What can hang from each mark:
z_926: z_31 z_37
z_470: z_31
z_886: z_31 z_527
z_31: z_30 z_470 z_886 z_926
z_284: z_701 z_886
z_37: z_338 z_926

Every row comes from one small tree of marks. The marks that hang from a mark follow it in brackets, in the order of their numbers. Every link used is in the known rows. Which tree was each row made from?
Known rows:
z_886{z_527}: [ 33.4   8.6 -46.2  10.6   1.2  -0.5  11.6   8.6  26.0  12.7  13.0  14.8
 -10.9  11.4  -3.2 -18.6   7.8  -7.4   3.9  -5.1  -9.0  -2.4]
z_284{z_701 z_886}: [ 14.6  -9.7 -10.8   1.7  -9.6 -17.6   2.3   8.5 -32.2  -4.4  -5.7  -2.8
 -10.0  30.8  40.7 -18.6  11.0  -1.2  20.2  20.4  -9.9 -10.6]
z_926{z_31 z_37}: [  1.6   4.9   9.0 -19.9 -15.6   0.8   5.7  10.2   3.1   4.7 -38.2  14.8
  -4.8   7.7 -21.7  -0.6  50.5  -9.3  -4.7  -0.1  10.5   3.4]
z_284{z_886}: [ 16.7  -7.4 -18.1   3.9   0.6 -13.4 -23.6   7.4 -28.4  -2.3  -0.5  -8.3
 -21.0  24.2  11.9  -8.1  21.0  -7.8   3.3   9.2 -11.2  -6.3]
z_470{z_31{z_30 z_886{z_527} z_926}}: [-14.1   3.5  12.7  -3.7   1.0   5.8  18.6 -12.3  14.3   9.6  18.7 -16.3
  -2.0  -9.3  -2.0  -2.8  -0.9  -4.7  -2.9 -27.7  -2.0 -23.3]
z_926{z_31{z_30 z_470 z_886{z_527}}}: [-16.9  -7.5  13.9   0.4 -13.8  -2.6   8.2   6.1  32.2  18.2  18.3 -15.6
  31.1 -14.7   0.4   1.7   6.0  10.3   5.6 -22.3  -4.9  -0.8]
z_284{z_701 z_886{z_527}}: [ 22.3  -8.6 -24.3   4.8 -13.7  -8.0   6.5   9.2  -5.8   2.4   8.0   8.1
  -4.2  28.4  37.3 -30.0   4.9   0.8  22.3  21.2 -12.9  -9.5]
z_37{z_338}: [ 33.5 -21.8 -33.3 -13.6  16.3 -14.9  -1.6   5.6 -11.1 -15.2  -9.0   6.5
 -18.1  13.1   4.6  20.3   4.7  -4.1  -7.9  -1.7 -11.5  19.8]
z_470{z_31}: [ 13.9   9.6 -14.0  -7.2  -0.4  -8.0  20.4  11.2 -12.1  -7.3   0.6  -4.8
 -26.0  13.0  -3.8   3.1  37.2 -16.3  10.9 -26.8  -5.0 -10.7]
z_926{z_31}: [ 10.1 -12.5  -7.5 -10.2 -12.9 -23.9   8.2  21.6   9.2   7.7  -8.3   7.5
   2.1   7.7   3.8   0.1  41.0 -14.7   1.2  -8.4  -7.7   0.6]
z_37{z_338 z_926{z_31}}: [ 23.8 -25.7  -5.6  -4.0  11.1   1.8 -21.1  39.5   4.5 -15.5 -13.4  20.9
 -12.1  -2.6  12.0  25.9  13.0 -15.8 -17.2  10.9 -17.7  33.6]
z_886{z_31{z_926}}: [ 12.3   3.5 -19.7   6.8  -0.9 -18.3   7.8  -0.4 -10.3 -17.1   6.9  16.9
   0.6   5.4  -1.1 -11.0  -5.3  -6.6   3.8  -1.0   1.3  -9.2]
z_926{z_31{z_886} z_37}: [ -1.9  -1.9  19.5 -17.4 -14.3   5.6  12.9   5.9   5.1  -8.4 -33.3   6.9
   3.1   4.4 -21.1   1.0  35.6  -3.5  -4.0 -22.5   6.2  -8.8]
z_886{z_31{z_30 z_470 z_926} z_527}: [ -6.1  14.1 -18.2  16.9  -6.0   4.9   3.8 -12.5  31.0  11.1  37.3   9.9
  25.6 -15.1  -9.0 -18.9 -27.3  13.7   8.4  10.7   6.5   4.3]
z_926{z_37{z_338}}: [ 22.1   2.7 -15.4 -18.2  11.6  10.8  -3.2  -5.8 -17.4 -13.7 -38.2  12.0
 -25.6  14.2 -22.1  13.0  19.3  -1.0 -10.6   6.3   8.7  15.8]
z_31{z_886}: [ 18.3   0.1 -14.4   9.2   8.7  -6.5  17.1   2.7 -10.2 -16.1   1.8 -10.8
  -6.9  10.5   3.9   1.0  -6.8  -0.9   3.0 -38.0 -11.7 -22.9]
z_926{z_31{z_470} z_37}: [-12.3  10.5  17.5 -15.5 -17.4   4.1   0.7   6.5   6.6   6.4 -29.0   7.1
   0.6  -0.4 -25.5   6.0  27.9   0.0  11.1  -2.0  14.6  12.0]
z_284{z_701 z_886{z_31{z_30}}}: [  9.0  -7.4  -8.4   3.3 -13.2 -14.1   5.6   3.4 -33.5 -13.2   3.0  -5.7
  10.7  25.6  38.7 -22.0  20.4   9.1  13.9  25.3  -4.5  -8.5]
z_31{z_30 z_470 z_886}: [-22.1  12.8  13.0  17.1  11.5   8.3   3.9 -14.6  -6.4   9.8  18.9 -43.6
  15.6 -13.3   1.1  12.4 -27.3  21.7   6.4 -26.2   1.7  -7.7]
z_470{z_31{z_30 z_886 z_926}}: [-18.8   2.7  21.0  -6.0   3.9  -1.5  16.2 -12.5  -4.9   4.2   9.0 -23.8
  -6.6  -6.5   1.0   5.6   2.7  -6.6  -3.5 -28.7   0.7 -24.9]
z_284{z_701 z_886{z_31 z_527}}: [ 25.2  -8.5 -26.9   5.3 -19.5  -9.3  12.1  10.0  -7.3 -16.4  15.1  16.7
   9.4  25.9  33.8 -34.7   9.7   7.0  24.8  18.4 -10.7 -10.5]
z_37{z_338 z_926{z_31{z_30}}}: [ 13.5 -24.4   2.6  -2.8  13.2   5.7 -24.1  32.9   4.6  -4.6 -12.0   9.4
  -4.3  -7.4  12.8  28.2  19.9 -10.4 -25.7  19.1 -13.5  36.4]
z_37{z_338 z_926}: [ 33.0 -12.5 -19.8   6.7  25.2   9.1 -21.7  28.4 -10.0 -18.7 -11.3  15.6
 -27.8   3.7  11.7  25.3  -4.1 -13.4 -16.4  13.0 -15.4  29.9]
z_470{z_31{z_926}}: [ -1.5   6.7   0.6  -8.5   0.1 -12.1  14.2  -0.1  -6.0   0.8   3.1  -0.4
 -26.0   5.2  -2.1   0.9  11.1 -20.1   8.8 -17.6  -1.2 -14.4]

Which tree is each row?
[-44.4   7.9  34.2  17.0  11.6   2.2  -4.9 -29.7  -0.3  21.0  21.0 -37.5
  16.8 -25.9   3.4   9.3 -66.7  16.8   4.3 -11.1   7.4 -14.5] => z_31{z_30 z_470 z_886 z_926}
[-15.1  14.5   0.6  19.6   7.1  17.2   7.4 -14.1  19.1  16.4  32.7 -33.4
  21.6 -16.5  -1.8   0.3 -32.9  25.3   8.1 -24.4  -1.1  -7.3] => z_31{z_30 z_470 z_886{z_527}}
[-38.5   9.7  21.9  19.1   7.3  11.8  -2.7 -30.4  25.8  28.6  34.8 -25.9
  23.4 -29.3   0.7  -1.5 -72.9  19.5   5.5 -10.7   3.4 -11.8] => z_31{z_30 z_470 z_886{z_527} z_926}
[-39.8  13.9  29.6  -3.9  13.2  11.4 -22.2 -35.5  -5.1  29.0  -9.4 -18.8
   0.0 -20.8 -15.5  17.7 -42.4  13.2  -6.0  29.6  22.4  19.1] => z_31{z_30 z_470 z_926{z_37{z_338}}}
[ -9.2   6.1  19.7  20.7   4.0  12.8 -12.4  30.6   5.7   6.0   1.7  -6.5
   4.7 -14.1   9.3  11.3   3.1  -6.0  -5.0  -2.2  -7.9   7.7] => z_37{z_926{z_31{z_30 z_470 z_886}}}
[-30.0   7.2  37.3 -12.3 -12.9  16.1   2.9  -6.4   6.9   9.2 -21.6 -15.3
  20.0 -11.7 -22.3   9.0  20.3  13.0  -1.8 -13.9  15.2   1.7] => z_926{z_31{z_30 z_470 z_886} z_37}
[ -1.3   9.8 -10.3  10.2  -2.7 -14.2   4.2  -4.2  -6.9 -15.5  16.5  10.9
   6.8  -2.4  -5.4  -5.0 -28.2   3.3  19.1  -2.8   5.5  -2.2] => z_886{z_31{z_470 z_926}}
[ 10.7 -21.3   7.5 -29.0 -11.6  11.5   7.0   3.5  24.6 -16.2 -26.3  19.9
   8.6  -0.8 -20.7   7.6  24.4   3.7  -9.8 -18.7  -0.1   8.6] => z_926{z_31{z_886{z_527}} z_37{z_338}}
[-15.8   6.5  17.3 -19.1   4.1   5.5   4.7 -15.4  -8.9   9.1 -12.3 -11.0
 -18.6  -3.2 -12.2  11.1  20.2  -8.9 -11.7   1.2  10.6  -2.4] => z_470{z_31{z_30 z_926{z_37{z_338}}}}
[ -1.6   6.2  -9.0   7.8   2.3 -12.5   4.3  -8.5 -10.0  -2.6   8.7   0.1
  11.4  -1.7   0.9  -8.2   4.1   0.8  -9.2  11.4   7.2  -5.7] => z_886{z_31{z_30 z_926}}
[ -5.5  14.1   9.2 -13.6  -1.3  -1.1  12.7  -6.2  -9.3  -0.9 -12.8   3.2
 -30.1   5.0 -15.7   1.6  16.1 -18.1   5.5 -11.8   8.5 -13.5] => z_470{z_31{z_926{z_37}}}
[ 15.2  -3.7 -21.4   8.9 -20.9  -4.2   9.0   7.7  -5.1 -16.5  22.8  11.8
  12.9  20.4  31.5 -31.6  -5.9  13.0  35.0  16.7  -8.3  -5.3] => z_284{z_701 z_886{z_31{z_470} z_527}}
[ 13.2 -21.9   2.1  -0.1   9.6   5.5 -23.6  36.0   7.0 -13.9  -6.7  16.1
  -8.3  -8.5   9.6  30.4  -2.0  -9.3  -5.5   9.6 -15.3  39.7] => z_37{z_338 z_926{z_31{z_470}}}
[ 10.7 -27.9   9.3  -1.3  13.3   9.4 -19.2  29.8   6.4 -13.6  -8.4   5.1
   1.8 -10.8  14.1  28.0   7.4  -6.6 -25.5   3.2 -16.2  26.6] => z_37{z_338 z_926{z_31{z_30 z_886}}}
[-15.7  12.9  -0.8  12.8   1.3  -8.2   0.0 -12.5  -7.1   0.0  18.2  -6.0
  16.7 -10.2  -3.2  -2.9 -19.5  10.3   6.3   8.8  10.2   1.5] => z_886{z_31{z_30 z_470 z_926}}
[-30.1  10.5  33.9   2.5  11.7  13.0  -0.3 -33.9  -8.7  16.3 -14.0 -23.4
   3.6 -12.6  -9.2   0.8 -26.8   6.0 -22.3  -2.6  14.1 -21.9] => z_31{z_30 z_886 z_926{z_37}}
[ 14.1 -10.8 -16.8   5.8 -20.0 -10.9   7.1   2.8  -3.8 -11.0  16.1  20.7
  10.5  20.3  35.7 -36.4  -8.9   4.0  22.5  25.0  -8.0 -12.6] => z_284{z_701 z_886{z_31{z_926} z_527}}
[-19.2   3.9  16.8 -10.3  14.5   5.7 -16.2 -29.3  -9.1  27.0 -22.7  -8.7
  -7.8  -7.3 -11.2   9.8  -9.7   0.2 -28.2  33.8  17.8   9.6] => z_31{z_30 z_926{z_37{z_338}}}
[  8.4  12.2 -28.3  14.8  -9.0  -1.5   7.6  -3.8  30.8  -4.7  36.1  26.0
  14.7  -8.9  -9.8 -22.3 -35.5   7.7  21.3  -1.3   0.8   1.0] => z_886{z_31{z_470 z_926} z_527}
[  8.8 -10.2 -11.3   4.6  -4.9 -15.5 -22.0   1.1 -25.5 -14.7   8.5   3.8
  -7.7  16.9   9.4 -15.3   5.9  -4.8   4.5  13.0  -6.8 -10.1] => z_284{z_886{z_31{z_926}}}
[  7.7   8.2 -26.8  11.4  -3.7   0.1   8.4  -8.5  27.5   8.0  27.7  15.5
  20.2  -6.0  -4.5 -25.0  -4.6   4.6  -7.1  12.5   2.9  -4.0] => z_886{z_31{z_30 z_926} z_527}
[-24.8   1.7  29.1  -0.8   9.5  11.2  -5.5 -28.3  -3.3 -12.6  -4.3  -6.1
  -3.2 -17.0 -15.0  16.0 -76.6  13.1  13.5 -20.7   7.9  -4.1] => z_31{z_470 z_886 z_926{z_37{z_338}}}
[  3.3   7.7   5.5  19.1   0.5   5.5 -13.6  39.4   4.4   3.8  -2.4   8.5
  -9.2  -4.9   6.5   8.7   8.1 -15.5   4.2   5.6  -8.1  15.8] => z_37{z_926{z_31{z_470}}}
[ -5.1 -14.0  16.1 -32.9  -6.2   5.2  -6.3  -0.5   4.0   8.6 -39.3   2.7
   6.4  -0.7 -19.3  17.2  51.2   1.7 -24.5  15.2  11.6  24.5] => z_926{z_31{z_30} z_37{z_338}}
[-25.1  -4.7  31.9  -7.0  17.4  12.9  -5.6 -35.5  -8.2   8.2 -15.3 -19.5
   4.6 -14.7  -8.8  11.1 -32.7   9.7 -28.1   0.1  11.5 -10.9] => z_31{z_30 z_886 z_926{z_37{z_338}}}
[  0.7   5.1  13.0  21.1   1.6   9.4  -8.4  36.6   5.6  -5.3   1.7   4.3
  -3.9  -8.8   7.7   9.2  -3.4 -10.4   4.8 -11.5 -11.8   5.2] => z_37{z_926{z_31{z_470 z_886}}}
[ 23.3  10.1 -41.9  11.8  -4.7   4.5  14.4   2.1  23.1  -1.1  26.5  11.9
  20.0   2.2  -5.3 -23.5  23.5   7.8  -4.9   2.9  -0.8   0.4] => z_886{z_31{z_30} z_527}
[  9.1 -16.5   6.0 -33.3  -9.1  -0.5  -0.8   7.8   4.2  -7.3 -41.6  19.8
  -4.5   6.3 -20.4  14.9  43.4  -5.2 -12.0   3.3   6.2  20.2] => z_926{z_31 z_37{z_338}}
[  9.5  17.3 -33.0  16.3  -6.0   9.3  10.9  -1.4  26.6   1.0  36.1   5.2
  25.2  -7.0 -10.4 -18.0  -0.1  17.9  10.9   1.0   3.1   8.1] => z_886{z_31{z_30 z_470} z_527}
[  0.8   0.6   2.8 -12.2  10.3  -3.0  -8.6 -16.7  -9.1   3.6 -25.6  14.2
 -23.3   3.1 -13.2   5.9 -21.3  -9.3 -10.2  16.7   9.6   4.7] => z_31{z_926{z_37{z_338}}}
[-15.3   8.6  11.1  -8.0   3.5  -6.7   9.6  -8.4  -6.7  17.3   4.2 -16.7
 -14.6  -1.8  -1.6   3.7  18.8 -12.9  -4.4  -5.4   4.5 -12.2] => z_470{z_31{z_30 z_926}}
[ -0.8  -7.5  -4.1   4.9  -2.2 -11.8 -25.1  -4.7 -27.3  -4.2   9.6  -8.0
   1.1  12.7  10.0 -12.9  11.0   0.2  -4.7  20.3  -2.4  -7.6] => z_284{z_886{z_31{z_30 z_926}}}
[-10.4   6.4  18.9   1.7   7.5   4.9   5.4 -21.2  -7.6  -6.7 -16.1   1.0
 -11.6  -1.9 -11.7  -3.1 -39.0  -3.7  -4.4 -19.1   6.9 -27.2] => z_31{z_886 z_926{z_37}}
